Every row comes from one small tree of marks. The marks that hang from a mark follow it in brackets, in alphabetical order. Every link used is in the known rows. Which tree was each row made from?
Known rows:
zegas[senon[pidabu[fomu forav]]]: [-1.38 -3.23 -5.34  0.12 -4.67  0.40 -2.20  0.55 -2.50 -0.63  0.65 -1.47
  0.83  0.63  0.85 -1.04  1.34 -0.48 -2.55 -0.48]
senon[pidabu[fomu[nagag[negesik[gule]]] forav] zegas]: [ 2.40 -0.42 -6.21 -0.70 -1.10 -2.24 -2.25 -0.25 -4.33 -2.27 -0.13 -2.19
 -2.09  1.10 -1.35  0.52  1.22 -4.12 -0.26 -0.54]
senon[zegas]: [-0.11  0.20 -1.79 -1.72  0.08 -0.49 -0.60 -0.72  0.41 -0.99  0.99 -0.79
  0.48 -0.05 -0.52 -0.59  0.32 -2.46  0.24  0.33]
nagag[fomu]: [-0.34  1.12  1.10 -0.20 -1.12  0.99  0.65 -0.02  1.83  0.01 -1.05 -0.59
  1.56  0.58 -0.86  0.00 -0.31  1.08  0.60 -0.60]
negesik[gule nagag[fomu[pidabu]]]: [-1.11  2.75 -2.56  4.75  5.48  1.02  0.38 -0.13  0.52 -0.46 -5.02 -1.52
 -0.82  0.87 -0.29  1.23  0.09  3.57 -1.00 -0.45]
fomu[nagag pidabu[forav[gule]]]: [ 1.62 -0.98 -1.77  3.05  0.66  0.74 -0.90 -0.34 -0.50 -1.46 -3.67 -1.03
 -7.54 -0.36  0.10  0.17  1.70  1.48 -3.11 -1.99]
zegas[senon[pidabu[fomu[nagag] forav[gule]]]]: [-0.06 -3.88 -7.18  2.39 -3.64  1.93 -2.30  0.41 -0.65 -1.96  1.19 -1.03
 -3.34 -0.14  1.34 -0.45  2.71  0.96 -3.50 -1.91]
nagag[fomu negesik[gule]]: [ 0.89  3.20 -1.55 -1.94  3.02 -0.47  0.76 -0.93 -0.08  0.33 -1.77 -0.28
  2.33  0.98 -2.53  1.18 -0.38  0.53  2.73 -0.41]
fomu[nagag[negesik] pidabu[forav]]: [ 3.30  0.64 -0.74 -0.63  1.44 -0.58 -0.89 -0.78 -3.72  0.24 -3.67 -1.55
 -5.78  0.27 -1.66  0.60  1.36 -0.64 -1.06 -1.30]
pidabu[fomu[nagag[negesik]] forav[gule]]: [ 3.55 -0.60 -3.05  0.53 -0.49 -0.29 -0.36 -0.10 -1.86  0.25 -2.45  0.17
 -6.79  0.54  0.05  0.83  0.68  0.04  0.55 -1.98]
fomu[nagag[negesik[gule]] pidabu[forav]]: [ 2.39  1.82 -2.80  0.55  3.58 -1.90 -0.85 -0.66 -4.50 -0.80 -4.33 -1.51
 -4.92  0.49 -2.04  1.09  1.04 -0.40 -0.88 -0.94]
zegas[senon[pidabu[fomu[nagag[negesik]] forav]]]: [ 1.38 -2.46 -6.47 -0.62 -3.20  0.77 -2.29  0.09 -3.62 -0.63  1.14 -1.50
 -1.91  0.38 -0.19 -0.07  2.42 -0.96 -1.88 -1.28]
negesik[gule nagag]: [-0.97  1.72 -4.97  3.43  5.33  0.12 -0.13  0.25 -1.33 -0.43 -2.60 -0.14
 -1.49  0.10  1.60  1.21 -0.08  1.41 -0.22  0.30]
pidabu[forav[gule]]: [ 0.08 -1.40 -2.60 -0.80 -1.16  0.46 -0.66 -0.35 -0.45 -0.08 -2.52  0.49
 -3.38 -0.26  1.71 -0.65  0.04 -0.37 -0.59 -0.97]
zegas[senon[pidabu[fomu[nagag] forav]]]: [-0.31 -3.03 -6.05  1.46 -4.40  0.81 -2.38  0.87 -2.71 -1.65  1.04 -1.72
 -1.74  0.32  0.74 -0.46  2.07 -0.19 -3.24 -1.12]
nagag[negesik]: [ 2.28  0.84 -0.52 -2.82  1.73  0.09  0.13 -1.10 -1.10  1.43  0.08  0.21
 -0.40  0.11 -1.21  0.51  0.29 -1.01  1.89 -0.29]
nagag[fomu[pidabu[forav]] negesik[gule]]: [ 0.81  2.89 -0.89 -1.68  2.52 -1.44  0.14 -1.19 -2.39  0.58 -5.67 -1.59
  0.44  1.50 -2.92  0.55 -0.41  0.42  0.96 -0.58]
nagag[fomu[pidabu[forav[gule]]] negesik]: [ 2.11  0.75  0.00 -1.96  0.80  1.32  0.19 -1.80  0.71  1.34 -4.73 -0.99
 -2.44  0.79 -1.89  0.01  0.54  1.08  0.60 -1.91]
forav[gule pidabu]: [-0.02 -2.67 -2.32 -0.96 -2.12 -0.55  0.38 -0.87  0.44 -1.18  0.93  1.10
 -2.39 -1.13  1.84  0.83  1.73  1.85  0.14 -2.04]
senon[pidabu[forav] zegas]: [ 0.06 -2.23 -3.99 -2.83 -3.69 -0.31 -2.51 -0.59 -2.44 -1.68  0.49 -1.88
  0.06  0.15  0.52 -1.30  0.97 -4.84 -1.43  0.01]

Which tree is each row?
[ 2.37  1.47 -3.39  0.35  0.59 -3.01 -0.41  0.66 -5.12 -0.25 -3.31 -0.63
 -3.74  1.26 -1.06  1.26 -0.39 -0.97  1.04 -0.59]
pidabu[fomu[nagag[negesik[gule]]] forav]
[-1.09 -4.06 -6.54  1.08 -3.91  1.60 -2.12  0.09 -0.51 -1.07  0.89 -0.79
 -0.98  0.19  1.51 -1.02  1.98  0.70 -2.89 -1.36]
zegas[senon[pidabu[fomu forav[gule]]]]
[ 3.56 -0.24 -2.13  0.55  2.29  0.92 -0.81 -1.28 -1.49 -0.17 -3.59 -0.89
 -7.73 -0.25 -1.00  0.64  2.00  0.53 -1.35 -2.25]
fomu[nagag[negesik] pidabu[forav[gule]]]
[ 1.74 -1.23 -2.58  2.90 -1.93 -0.34 -0.45  0.82 -0.97 -0.84 -2.52  0.00
 -6.45  0.44  1.00  0.41  0.41  0.88 -0.94 -1.77]
pidabu[fomu[nagag] forav[gule]]
[ 0.45 -1.41 -8.14  0.33 -1.20 -0.50 -2.27  0.23 -4.21 -1.56  0.54 -1.50
 -1.05  0.61 -0.53  0.40  2.08 -0.62 -1.64 -0.94]
zegas[senon[pidabu[fomu[nagag[negesik[gule]]] forav]]]
[ 2.66  2.12 -1.73  2.29  5.51 -1.09 -0.24 -0.81 -1.66 -1.16 -1.95 -1.20
 -3.75  0.23 -2.99  1.74  1.71  1.23 -0.71 -1.00]
fomu[nagag[negesik[gule]] pidabu]
[ 2.51  2.11 -3.44  0.23  4.11 -0.93 -0.13 -0.41 -2.08 -1.01 -0.22 -0.11
 -2.66 -0.09 -1.56  1.85  1.02 -0.18  1.04 -0.72]
fomu[nagag[negesik[gule]]]
[ 0.16  0.20 -2.22  3.03  1.89  3.22 -0.05 -0.51  1.37  0.71 -6.22 -1.15
 -4.82  0.36  1.49  0.08  0.60  3.06 -1.68 -1.72]
negesik[nagag[fomu[pidabu[forav[gule]]]]]
[ 0.14 -1.24 -0.57  1.43  0.18  0.24 -0.67 -0.70 -0.14 -0.09 -4.19 -0.64
 -4.08  0.11  0.20 -0.61  0.68  1.17 -2.11 -1.14]
fomu[pidabu[forav[gule]]]
[-1.35 -4.01 -7.21 -0.66 -3.03  2.50 -2.47 -0.49 -0.23 -1.31  1.07 -0.67
 -0.88 -0.69  1.92 -1.29  2.44 -0.13 -3.18 -1.30]
zegas[senon[pidabu[forav[gule]]]]
[ 1.12 -1.38 -0.88  1.08 -3.81 -2.89  0.44  0.81 -2.70 -1.43  0.87 -0.27
 -2.78  0.12  0.40  1.78  1.28  1.50  0.02 -1.57]
forav[pidabu[fomu[nagag]]]
[ 0.07  1.29 -0.13  3.44  2.80  2.71  0.38 -0.28  1.51  0.86 -4.11 -1.54
 -2.11  0.59  0.15  0.53  0.43  3.15 -1.35 -0.94]
negesik[nagag[fomu[pidabu]]]
[-1.22  2.71 -3.98  3.19  4.35  1.19  0.44  0.20  0.24 -0.32 -3.60 -0.61
 -0.09  0.64  0.81  1.26 -0.44  2.44  0.30 -0.19]
negesik[gule nagag[fomu]]
[-1.60 -3.14 -5.96 -1.53 -3.90  1.33 -2.51 -0.02 -2.26 -0.98  1.02 -1.35
  0.83 -0.26  1.40 -1.32  1.83 -1.17 -2.93 -0.45]
zegas[senon[pidabu[forav]]]
[ 2.65  1.83 -2.23  2.27  2.74 -2.01  0.27  0.34 -2.09 -0.56 -0.58 -0.26
 -2.43  1.04 -2.09  1.94  0.28  0.78  1.35 -0.67]
pidabu[fomu[nagag[negesik[gule]]]]
[ 1.86  1.60  1.24 -2.91  0.12  0.14  0.11 -1.33 -1.44  1.69 -4.74 -1.62
 -0.77  1.25 -2.45 -0.04 -0.03 -0.04  0.79 -1.05]
nagag[fomu[pidabu[forav]] negesik]
[-0.16  0.01  0.50  0.92 -0.93  1.24  0.07 -0.67  1.75 -0.14 -4.77 -1.18
 -2.03  0.68 -0.74 -0.56  0.31  2.19 -1.40 -1.62]
nagag[fomu[pidabu[forav[gule]]]]
[-0.14 -2.73 -5.13  2.97 -2.56  1.63 -1.76  0.67 -0.36 -1.93  3.26 -1.38
 -0.66  0.07 -0.11  0.09  2.73  1.18 -3.02 -1.21]
zegas[senon[pidabu[fomu[nagag]]]]
[ 3.61  0.98  0.23  1.13  3.40  0.41 -0.23 -0.98 -1.04 -0.12 -1.24 -1.18
 -4.70 -0.02 -2.54  1.23  1.96  0.95 -0.84 -1.38]
fomu[nagag[negesik] pidabu]
[ 3.14 -1.93 -2.85  0.29 -1.28 -1.28  0.65 -0.60 -0.72 -0.83  1.04  0.79
 -5.38 -0.41  0.35  2.18  2.25  2.24  1.11 -2.96]
forav[gule pidabu[fomu[nagag[negesik]]]]
[ 0.59 -2.00 -2.19  0.82 -2.72 -0.51 -1.46 -0.07  0.04 -1.65  2.34 -1.67
  1.24  0.87 -0.95 -0.34  1.05 -2.42 -0.79 -0.11]
senon[pidabu[fomu] zegas]
[ 1.23 -0.03 -0.30  1.93 -0.24 -0.55 -0.96  0.22 -2.81 -1.11 -3.65 -1.79
 -5.60  0.17 -0.66  0.13  1.08  0.19 -2.74 -1.07]
fomu[nagag pidabu[forav]]
